Each row was made from one small tree. The marks that hang from a mark follow it in brackets, in alphabetical order. Every link used is in the known rows. Write each row's tree.
Known rows
vatu[baviso nili[rogu sunib]]: -0.99	-0.02	3.28	0.18	0.00	-0.97	-1.25	2.37	-1.23	-0.46	-1.02	0.39	-2.50	-1.28	-4.39	-2.63	-1.34	0.22	-1.25	0.18	-1.45	-0.15	-1.32
rogu[baviso nili]: 1.59	0.32	-0.38	-0.09	-2.76	-1.15	-1.48	-3.06	0.05	0.13	-0.92	2.45	1.85	1.32	2.62	1.49	1.94	4.00	-0.25	-1.35	2.28	0.74	-0.28
nili[rogu[baviso]]: -0.80	-1.53	2.50	0.88	-2.70	-1.27	-2.65	-0.15	0.65	-0.69	-1.61	0.12	1.17	1.52	0.93	1.18	1.37	2.22	-0.36	-1.34	1.72	-0.53	-0.25
nili[rogu]: 0.28	-1.30	2.31	2.16	-0.83	-1.59	-2.89	0.76	1.06	-1.15	-0.87	-1.00	0.78	1.60	-0.34	3.52	1.07	0.91	0.42	-0.56	-0.59	1.19	-1.35
sunib[nili[rogu]]: -1.06	-1.09	2.06	1.11	0.61	-1.05	-2.38	1.03	0.80	-1.86	1.31	-2.67	1.04	1.71	0.65	3.25	0.16	-2.48	-0.11	-0.15	-0.82	-0.07	-0.32
rogu[baviso[pavaso sunib] nili[vatu]]: 0.06	0.37	-2.99	-2.16	0.41	0.61	0.95	-2.18	-1.32	2.70	2.07	3.70	1.47	0.40	5.30	0.29	1.96	2.86	0.42	0.09	2.30	-0.78	-0.59
baviso[rogu[nili[vatu]] sunib]: 1.30	-0.07	-2.52	-1.47	0.61	0.74	1.51	-2.52	-0.28	1.28	1.49	1.63	1.89	1.83	3.69	2.59	2.11	2.21	0.14	-1.49	-3.19	-0.63	-0.97
sunib[nili]: -0.53	-0.12	-0.17	0.86	0.15	-0.71	-2.27	-0.54	0.30	-1.46	1.11	-0.98	2.14	1.77	0.23	3.71	0.24	-2.26	-1.84	0.80	0.02	1.62	0.65
sunib[nili[pavaso vatu[baviso]]]: 0.97	1.01	1.05	-1.50	-0.33	2.88	1.05	1.26	1.25	-1.11	1.23	-0.44	-0.65	-1.12	-0.74	-1.12	1.05	-4.76	-0.11	0.20	-0.33	1.49	1.43
vatu[baviso[pavaso rogu]]: -3.29	0.10	-1.65	-1.77	-0.12	0.52	0.57	1.87	1.97	2.34	2.25	0.58	-0.49	1.38	0.52	3.80	-1.45	0.29	1.58	-1.29	-0.84	-1.28	-3.61
pavaso[nili[rogu[baviso[sunib]] vatu]]: -0.50	-2.80	-0.82	-1.91	-1.50	-0.42	1.74	-1.56	-1.92	-1.34	0.85	1.48	2.01	-1.00	5.55	-1.99	2.68	1.13	-0.90	-1.15	1.26	-1.58	1.06
nili[pavaso sunib vatu]: 3.49	0.66	0.08	2.47	-0.96	1.05	-0.89	-1.54	0.38	-0.92	-3.76	-1.35	-0.32	-0.57	-3.19	-1.05	-0.03	0.42	-0.28	1.05	0.64	2.86	3.41
pavaso[nili[rogu sunib vatu]]: 2.41	-1.52	-0.68	-0.08	-0.41	-1.06	1.82	-1.80	-1.70	-1.48	-1.06	-2.06	0.46	-1.69	0.99	-0.79	1.41	-0.54	-0.68	-0.31	-1.41	1.59	1.37
vatu[baviso[pavaso sunib] nili]: -3.80	0.34	0.35	-1.72	2.56	-0.63	-0.14	2.86	-1.02	1.48	3.40	4.12	-0.15	-0.91	0.25	-0.57	-1.54	-0.66	-1.11	1.75	0.80	-0.77	-3.02
sunib[nili[pavaso vatu]]: 2.05	0.92	0.93	0.80	0.51	2.02	-0.09	-0.71	2.60	-1.55	-0.16	-2.08	1.95	-0.30	-0.18	1.23	0.88	-4.48	-0.10	1.11	0.10	2.14	2.97
pavaso[nili[rogu[baviso] sunib vatu]]: 1.64	-1.68	-0.40	-1.24	-2.41	-0.45	1.79	-2.63	-1.96	-1.21	-1.81	-1.01	0.59	-1.93	2.23	-2.59	2.11	1.45	-0.86	-0.78	0.66	-0.54	2.52
sunib[nili[pavaso rogu]]: -0.79	-0.32	3.09	3.53	1.32	-0.90	-2.32	1.40	3.16	-2.23	-0.72	-4.08	0.48	1.80	-0.18	1.48	-0.86	-2.81	2.03	0.27	0.25	-1.12	1.24
pavaso[nili[sunib]]: 1.47	-1.15	-2.58	1.24	-1.02	-2.11	-0.65	-2.82	-1.82	-1.30	-1.45	-0.57	1.25	0.16	0.19	0.00	-0.58	1.63	-1.51	0.76	0.21	2.72	1.15
rogu[baviso[pavaso sunib[nili]]]: -4.16	0.05	-1.81	-0.55	1.31	-0.07	-1.17	0.01	-1.21	0.65	3.56	1.47	2.14	2.25	3.52	0.64	-1.35	-0.27	-0.99	1.36	3.20	-3.37	0.08
nili[pavaso rogu sunib vatu]: 2.56	0.25	2.08	2.97	-0.60	0.54	-0.68	-0.01	1.00	-0.63	-3.81	-2.67	-0.95	-0.34	-3.39	-0.98	-0.33	0.32	1.46	-0.29	-0.15	1.19	2.71

Write each row's tree
-0.60	0.66	4.63	3.71	-0.58	-1.76	-1.91	0.27	1.46	-1.25	-4.12	-1.64	0.00	-0.83	-3.40	-4.57	-2.37	1.50	0.50	0.80	2.18	-3.07	3.04 -> vatu[nili[pavaso rogu[baviso] sunib]]
-1.76	-1.54	-0.72	0.91	1.33	-2.44	0.40	0.46	2.19	0.00	1.37	-1.50	2.11	0.08	4.12	3.10	-0.58	-0.94	2.09	0.45	0.41	-0.23	-2.46 -> baviso[pavaso[nili[rogu]]]
-2.23	-0.22	4.35	1.07	1.78	-0.82	-1.03	3.90	1.02	-1.02	-0.32	1.53	-1.92	-0.60	-1.92	-3.10	-1.27	-0.24	0.86	0.33	0.07	-2.70	-1.47 -> vatu[baviso[sunib] nili[pavaso rogu]]
0.10	-0.17	-0.86	-3.01	-2.16	2.22	1.72	0.15	1.00	0.74	0.94	0.87	-0.12	0.21	0.17	2.16	2.40	-0.46	-0.90	-2.66	-3.02	1.20	-1.20 -> nili[vatu[baviso[rogu]]]
-0.26	0.81	1.27	-0.41	-0.86	-0.46	-1.23	0.69	-2.36	-0.29	-1.12	1.91	-1.74	-1.21	-4.55	-2.24	-1.21	-0.35	-2.55	0.70	-0.19	1.41	-0.42 -> vatu[baviso nili[sunib]]
1.28	1.58	2.71	4.33	0.83	-1.66	-2.40	-0.66	1.27	-1.33	-3.51	-1.02	0.60	-0.67	-4.21	-2.28	-2.51	-0.10	-0.75	2.46	1.14	0.80	2.62 -> vatu[nili[pavaso sunib]]
4.38	1.62	-0.85	0.78	-2.28	1.27	0.70	-3.92	0.06	0.76	-3.98	0.06	-0.61	-0.74	-0.44	-3.31	0.95	3.43	0.81	-0.51	2.57	0.55	3.55 -> rogu[baviso nili[pavaso sunib vatu]]
1.43	-0.60	0.66	-1.74	-1.92	1.10	0.77	1.51	-2.46	0.05	-0.99	-0.10	-3.78	-0.99	-3.27	-1.29	1.38	0.58	-1.28	-1.53	-1.49	1.51	-0.35 -> nili[rogu sunib vatu[baviso]]
-2.01	1.57	0.13	-0.28	1.30	-0.53	-0.06	1.72	-0.99	1.65	0.80	2.00	-1.48	-1.74	-3.05	-1.54	-2.40	-0.76	-1.40	1.87	0.64	0.52	-1.18 -> vatu[baviso[pavaso] nili[sunib]]
2.20	2.09	-2.91	-3.11	-0.29	1.37	2.49	-0.28	-1.93	3.41	1.20	2.15	-2.75	-1.40	-0.45	-0.51	1.04	1.21	0.53	-0.25	-0.33	1.63	-1.72 -> rogu[nili[sunib vatu[baviso[pavaso]]]]
-0.45	-1.37	-3.98	-1.53	1.59	-0.13	2.21	-1.42	-1.19	0.94	3.24	1.98	2.51	-0.76	5.41	1.32	0.86	-1.17	-0.67	1.74	0.56	1.09	-0.47 -> baviso[pavaso[nili[vatu]] sunib]
-1.47	1.56	-2.46	-2.35	0.72	-0.05	1.63	0.62	2.51	3.31	2.86	0.85	-0.74	1.18	2.62	4.07	-0.52	1.84	3.29	-1.72	-1.44	-1.54	-4.80 -> vatu[baviso[pavaso rogu[nili]]]
0.91	-0.27	1.87	5.09	-0.12	-1.71	-2.95	0.62	1.22	-1.53	-4.46	-2.90	-1.45	0.98	-3.86	-0.47	-2.24	2.00	1.76	0.00	0.99	-0.37	1.19 -> nili[pavaso rogu sunib]
-2.93	-0.75	1.88	0.32	1.72	0.09	-1.11	3.69	-0.05	-1.71	1.66	-0.81	-2.13	1.52	-0.52	-1.32	-1.61	-1.50	1.07	0.00	0.57	-3.00	-1.14 -> vatu[baviso[sunib[nili[pavaso rogu]]]]
0.82	-0.76	2.26	-0.22	0.44	0.87	0.08	0.73	0.78	-1.30	1.45	-2.50	1.26	0.00	0.95	2.74	2.20	-4.20	-0.60	0.01	-2.25	0.90	0.75 -> sunib[nili[rogu vatu]]
5.34	1.92	-1.04	2.04	-0.40	0.67	0.23	-3.09	0.46	0.42	-3.66	-0.77	-0.73	-0.43	-1.40	-1.56	0.44	1.90	0.86	0.27	0.39	2.33	2.37 -> rogu[nili[pavaso sunib vatu]]
0.47	0.78	-3.27	-4.12	1.06	1.41	2.26	0.10	-1.79	3.28	3.67	4.65	-1.45	-0.45	3.49	0.30	1.65	0.90	0.32	-0.25	-0.09	0.88	-3.33 -> rogu[nili[vatu[baviso[pavaso sunib]]]]
4.56	2.38	-1.01	-0.71	-1.08	1.42	1.78	-1.37	-0.81	1.17	-2.39	0.81	-3.00	-1.10	-2.38	-3.28	1.04	1.86	0.88	-0.68	0.24	2.12	0.75 -> rogu[nili[pavaso sunib vatu[baviso]]]
-0.13	-2.38	-0.97	-3.59	-0.52	0.05	2.64	0.79	-2.39	-1.07	2.27	1.97	-1.25	-1.34	3.73	-1.15	2.63	-0.50	-0.97	-1.32	-1.73	0.25	-1.96 -> pavaso[nili[rogu vatu[baviso[sunib]]]]
-4.85	-0.18	-2.45	-2.25	0.92	0.38	0.24	2.09	0.09	2.16	3.07	2.10	-0.77	2.44	1.50	2.48	-1.47	1.87	0.99	-0.99	-0.46	-2.67	-4.03 -> vatu[baviso[pavaso rogu sunib]]
1.19	0.15	2.84	1.65	1.28	1.28	0.29	1.08	2.72	-1.78	0.13	-3.96	0.92	-0.12	0.01	0.92	0.79	-4.64	1.50	0.33	-1.10	-0.09	2.24 -> sunib[nili[pavaso rogu vatu]]
-1.27	1.32	-2.78	-2.86	-0.41	2.35	2.75	0.73	-0.15	2.62	1.19	-0.01	-1.35	-0.53	-1.13	0.64	-1.33	0.17	0.50	-0.98	-1.84	-0.79	-0.99 -> nili[sunib vatu[baviso[pavaso rogu]]]
-1.82	0.49	0.92	-1.10	-0.47	-0.11	0.27	0.65	-0.27	0.72	-0.18	0.70	-0.67	-0.42	-3.87	-1.20	-2.08	0.72	-1.29	-0.32	-2.30	-1.39	-0.96 -> vatu[baviso[rogu] nili[sunib]]
-2.63	-0.46	-0.56	-0.99	3.58	0.69	0.76	1.98	-0.30	0.95	4.52	-0.76	0.89	0.55	3.09	2.44	-0.02	-3.48	0.51	1.10	-1.05	-1.60	-0.44 -> baviso[pavaso sunib[nili[rogu vatu]]]
0.71	-0.37	-3.59	-3.71	-1.90	1.41	4.15	-1.78	-1.64	0.35	0.52	-0.04	-0.32	-1.09	0.61	-1.10	0.30	-0.07	-1.29	-1.92	-2.59	0.61	0.40 -> pavaso[nili[sunib vatu[baviso[rogu]]]]
0.53	0.69	4.32	5.03	1.53	-2.17	-2.11	1.24	1.95	-1.58	-3.85	-2.42	0.00	-1.25	-4.26	-2.48	-2.96	-0.13	0.97	1.30	0.30	-0.84	1.90 -> vatu[nili[pavaso rogu sunib]]
-2.37	0.17	0.47	1.11	0.41	0.02	-2.08	-0.89	0.06	-2.20	0.14	0.03	1.77	1.82	1.29	-2.02	-0.80	0.11	-0.64	1.21	3.59	-3.20	2.48 -> rogu[baviso[sunib[nili[pavaso]]]]
-0.30	-0.11	-3.75	1.09	0.72	-2.23	0.46	-1.84	-0.95	0.19	0.55	-0.35	1.07	-0.32	1.43	0.65	-1.92	0.76	0.17	1.65	1.78	1.10	-0.15 -> baviso[pavaso[nili[sunib]]]
